Each row comes from the steps of one walk. Every step used is in the known rows, and no mark comes twice. Write the walk behind each row, first mark first.
Known rows:
zasubik-gidin-venul-givad: [-2.10 -0.43  2.95  0.49  4.47  1.15 -2.10  0.05 -3.42  0.61  2.19 -3.30
 -0.97  2.02  1.63  2.74  1.23  5.78  2.41  3.56  1.92]
lofi-zasubik-givad: [-2.59 -0.20  2.13  0.66  3.77 -0.27 -2.39 -0.63 -2.63 -2.84  0.04  0.34
 -0.64 -0.86 -1.92 -2.21  1.09  3.25  2.01  0.93  1.82]
gidin-venul-givad-pesi: [-1.69  0.04  2.77  0.34  2.33  2.71  0.30 -0.66 -3.68 -0.89 -1.03 -3.41
 -1.54  0.69  2.09 -0.08  0.43  3.94  2.85  4.34  1.19]
pesi-gidin-zasubik-givad-venul: [-1.78  0.82  3.11 -0.26  2.69  2.95 -2.12  0.35 -0.23 -2.45  0.49  1.81
 -0.31  0.13  0.65  2.62  2.35  2.33  0.89 -0.43 -0.60]
pesi-gidin-venul: [-2.03  0.74  3.01  0.20  2.05  3.00 -0.53  0.37 -0.72  0.78 -0.49 -2.66
 -1.15 -1.83  2.01  2.94  0.64  1.87  1.98  2.59 -1.07]
gidin-zasubik-givad-pesi: [-1.62  0.17  3.41 -0.51  1.50  1.82 -2.81 -0.77 -1.78 -4.16 -1.60  1.71
 -0.68  2.39  0.40 -1.38  2.29  3.40  1.41 -0.92  2.51]
givad-pesi: [-1.71  0.11  3.42 -0.65  1.02  2.99 -0.45 -0.59 -2.62 -0.69 -2.68  0.22
 -0.94 -0.93  2.00 -2.20  1.24  1.84  0.00  0.54 -1.29]
zasubik-givad-pesi-lofi-venul: [-1.99  1.42  2.95  0.14  1.89  3.30 -0.61 -0.67 -2.26 -1.85 -1.77  1.74
 -1.62 -1.51  1.86 -0.37  1.51  3.93  0.37  0.72 -0.30]
givad-zasubik-gidin-venul: [-1.64 -0.16  3.04 -0.29  4.92  1.48 -3.47 -0.59 -2.17 -0.87 -0.87 -2.01
 -1.06 -0.09  0.54  1.97  0.64  3.86  1.21  2.84 -1.80]
gidin-venul: [-2.31  0.20  3.16  0.37  2.89  1.46 -0.89 -0.71 -2.34  0.85  0.04 -3.22
 -1.43  0.49  1.78  0.02  0.32  2.35  2.20  2.48  1.78]
pesi-gidin-venul-lofi-zasubik: [-2.18  0.69  2.58  0.57  2.61  2.20  0.06  0.14 -1.07  1.73 -0.97 -2.62
 -0.74 -2.02  0.61  2.45  1.13  2.52  3.10  4.28 -0.30]
pesi-gidin-venul-lofi: [-2.19  1.03  3.17  0.35  2.05  3.21  0.30  0.29 -0.98  2.28 -0.88 -2.80
 -0.88 -1.60  1.83  3.03  1.23  2.69  3.15  3.97 -1.23]
gidin-venul-lofi-zasubik: [-2.42  0.02  2.62  0.86  3.57  0.47 -0.08 -1.01 -2.76  2.00 -0.53 -3.20
 -0.95  0.12  0.22 -0.57  0.94  3.04  3.57  4.67  2.82]
pesi-gidin: [-2.39  0.85  3.16 -0.43  2.07  3.22 -0.75  0.77 -0.80  0.44 -0.42 -0.40
 -0.54 -2.72  1.32  1.78  1.49  1.25  1.41  0.71 -2.58]
venul-givad-zasubik: [-2.41  0.38  2.61 -0.71  4.60  2.57 -1.14 -0.19 -3.90 -2.42 -0.71 -0.86
 -0.71 -1.01 -0.38 -0.55  1.28  3.14  3.44  2.86 -2.57]
lofi-zasubik-gidin-venul-givad-pesi: [-1.59 -1.17  1.94  0.75  4.20 -0.09 -2.00 -0.46 -3.44 -1.08  0.23 -2.19
 -0.73  0.34 -0.43  0.36  1.02  4.72  1.34  3.73  2.82]
pesi-gidin-zasubik: [-2.10  0.66  3.25 -0.81  2.01  2.66 -1.78  0.60 -0.14 -0.87 -0.44  0.60
 -0.21 -0.76  0.61  1.95  2.42  0.94  1.58 -0.44  0.03]
givad-venul-gidin: [-2.14  0.25  3.80 -0.28  4.16  2.75  0.02 -0.80 -4.06  1.05  0.87  1.15
 -0.58  0.20  1.78 -1.22  0.66  1.93 -1.63  0.28 -2.18]
pesi-lofi: [-3.02  1.98  2.83 -0.07  2.39  3.13  0.20  0.51 -1.72  2.45 -0.36  0.65
 -0.90 -3.11  1.56 -1.88  1.94  1.50  1.99 -0.17  0.10]
lofi-zasubik-gidin-venul: [-2.09 -1.03  2.17  0.78  4.79 -0.99 -2.79 -0.47 -2.53  0.11  1.20 -2.10
 -0.65  0.27 -0.65  0.56  0.96  3.68  1.06  2.53  3.44]
zasubik-givad-pesi-gidin-venul-lofi: [-1.50  0.98  3.19  0.51  0.72  3.76 -0.61 -0.34 -1.76 -1.86 -2.83 -0.70
 -1.29 -0.60  1.64  1.04  1.06  5.22  2.43  3.26 -1.84]
venul-givad: [-2.84  0.26  2.85 -0.25  3.64  2.15 -0.21  0.13 -4.08 -0.86  1.05 -1.14
 -0.60 -0.05  0.54 -0.94  1.69  3.29  3.46  2.06 -0.02]

Write each row's walk:
[-2.26  0.15  4.20 -0.98  2.41  1.82 -1.50 -0.73 -3.76 -0.49 -1.14  0.49
 -0.57  1.71  0.52 -1.84  1.25  2.24  0.76 -0.60  1.67] | venul-gidin-zasubik
[-2.98  1.37  1.92  0.36  3.21  1.53 -0.06  0.22 -1.84  1.60 -0.40  0.87
 -0.66 -3.77 -0.47 -2.62  1.83  1.23  1.95  0.45  1.63] | pesi-lofi-zasubik
[-1.17  0.40  3.35 -0.94  0.28  3.75 -1.02  0.06 -0.78 -1.74 -3.15  1.00
 -0.57 -0.97  1.71  0.55  2.05  1.37  0.09  0.15 -1.22] | givad-pesi-gidin-zasubik
[-2.03  0.25  2.59  0.13  4.30  2.23 -0.82 -0.65 -3.46 -1.48 -0.67 -3.61
 -1.44  0.18  0.57  0.66  0.26  3.60  3.73  4.74 -0.11] | gidin-venul-givad-zasubik
[-2.29  0.30  3.37 -0.34  2.70  1.03 -3.26 -0.52 -1.67 -3.43  0.11  1.36
 -0.53  2.45 -0.36 -0.87  2.41  3.18  2.38 -1.17  3.27] | gidin-zasubik-givad
[-2.24 -0.10  4.03 -1.05  4.37  1.11 -1.03 -1.47 -3.72 -0.12  0.25  0.91
 -1.17  1.28  1.25  1.63  1.39  1.31 -1.22  0.06  2.44] | lofi-venul-gidin-zasubik
[-1.89  1.32  2.98 -0.55  1.85  3.72  0.92 -0.60 -2.12  1.05 -2.37  1.37
 -1.47 -2.86  2.88 -0.44  1.76  1.27 -0.90  0.68 -0.36] | givad-pesi-lofi-venul
[-2.36  0.06  2.68  0.42  5.14  1.14  0.28 -0.78 -2.91  1.97  1.30  1.18
  0.06 -0.25  0.15 -1.24  2.15  1.82  0.44  2.07 -0.49] | givad-venul-lofi-zasubik
[-1.87  1.05  3.24 -0.13  2.73  3.11 -1.49  0.26 -0.44 -1.24  0.16  1.75
 -0.11  0.35  0.66  2.69  2.82  2.98  1.84  0.70 -0.79] | pesi-gidin-zasubik-givad-venul-lofi
[-1.70  0.92  3.15 -0.44  2.15  2.19 -1.95 -0.85 -1.48 -2.92 -1.35  2.68
 -1.09  1.07  1.01  0.09  2.63  2.92  0.59 -0.80  3.24] | gidin-zasubik-givad-pesi-lofi-venul
[-2.27  0.53  3.13  0.46  3.97  2.17 -1.63 -0.61 -2.56 -2.07  1.56  1.55
 -0.77  0.77  0.96 -0.50  1.28  3.72  0.37  0.14 -1.16] | zasubik-givad-venul
[-2.64  1.66  3.37 -0.60  3.62  2.66  0.35 -0.51 -2.70  2.04 -0.23  1.76
 -1.28 -1.45  1.75  0.60  1.94  1.31 -0.17 -0.11  2.19] | pesi-lofi-venul-gidin-zasubik
[-2.48  0.49  3.35  0.53  2.92  1.69  0.12 -0.80 -2.68  2.71 -0.57 -3.37
 -1.14  0.83  1.69  0.21  1.04  3.36  3.63  4.24  1.58] | gidin-venul-lofi
[-2.55  1.51  2.43 -0.31  5.51  2.75 -0.33  0.00 -2.84  1.08  0.78  0.79
 -1.19 -2.63  1.42  2.76  2.22  3.17  1.03  2.16 -0.17] | pesi-lofi-venul-givad-zasubik-gidin
[-1.86  0.48  1.93  0.78  2.60  2.43  0.80 -0.44 -3.41 -0.40 -1.34 -2.69
 -1.48 -0.86  1.14 -0.85  0.66  3.68  3.06  4.69  2.32] | gidin-venul-givad-pesi-lofi-zasubik
[-2.46  0.79  3.28  0.60  4.00  2.35 -0.85 -0.67 -2.89 -0.55  1.14  1.50
 -0.54  1.00  0.89 -0.45  1.85  4.51  1.54  1.56 -1.36] | zasubik-givad-venul-lofi
[-1.68  0.04  2.96 -0.90  3.72  2.65 -0.03 -0.62 -2.77 -1.94 -0.20  0.59
 -1.08  0.00  1.70  3.65  2.27  2.02  0.02  2.05  0.88] | lofi-venul-givad-pesi-gidin-zasubik
[-2.21 -0.18  3.46  0.49  3.97  0.99 -1.91 -0.28 -2.65  2.90  1.17 -3.10
 -0.79  1.82  1.89  2.41  1.62  5.49  2.33  3.55  1.72] | zasubik-gidin-venul-lofi
[-2.18 -0.29  2.73  0.50  5.64  0.79 -0.55 -0.62 -2.93  2.28  2.05  1.06
  0.17  0.42  0.33  0.06  2.37  3.16 -0.04  2.23 -0.22] | givad-venul-lofi-zasubik-gidin
[-2.09  0.45  3.42 -0.05  3.73  1.47 -2.19 -0.81 -1.95 -1.98  0.93  2.26
 -0.18  3.22  0.05 -0.32  2.90  3.49  1.79 -0.21  2.23] | gidin-zasubik-givad-venul-lofi
[-1.15  0.53  3.13 -0.15  0.38  4.06  0.00 -0.13 -1.23 -0.45 -3.16 -1.58
 -1.33 -1.94  2.72  1.17  0.65  2.17  0.41  2.54 -2.10] | givad-pesi-gidin-venul
[-1.56  0.36  2.86 -0.70  1.61  3.79 -0.14  0.32 -2.73 -2.62 -1.57  0.08
 -0.50 -0.31  1.14  0.61  2.20  3.20  2.38  2.11 -0.84] | venul-givad-pesi-gidin-zasubik
[-1.97  0.09  2.90 -0.47  2.18  3.24  0.27 -0.14 -4.21 -1.74 -1.26 -0.68
 -0.82 -0.39  1.38 -1.53  1.56  3.58  2.27  2.42 -0.98] | venul-givad-pesi
[-2.12  0.74  2.66  0.28  2.55  3.37  0.00  0.59 -1.74 -0.07  0.10 -3.02
 -1.07 -1.48  1.68  3.27  0.80  3.02  3.22  3.85 -0.92] | pesi-gidin-venul-givad
[-1.75  0.32  2.71  0.54  3.25  2.59 -1.09  0.22 -3.08  1.04  0.50 -2.44
 -1.21  0.53  2.52  2.07  1.44  5.96  1.95  3.56  1.51] | zasubik-gidin-venul-givad-pesi-lofi
[-1.53 -0.09  1.97  0.90  2.19  1.24 -1.54 -0.62 -1.84 -3.41 -2.02 -0.59
 -1.10 -1.57 -0.88 -0.33  0.51  3.68  1.40  2.76  0.74] | lofi-zasubik-givad-pesi-gidin-venul
[-2.95  1.76  2.83 -0.25  3.88  2.54  0.51 -0.22 -1.91  2.68  0.51  1.13
 -1.33 -3.06  2.08  0.87  2.02  0.83  0.23  0.28  1.07] | pesi-lofi-venul
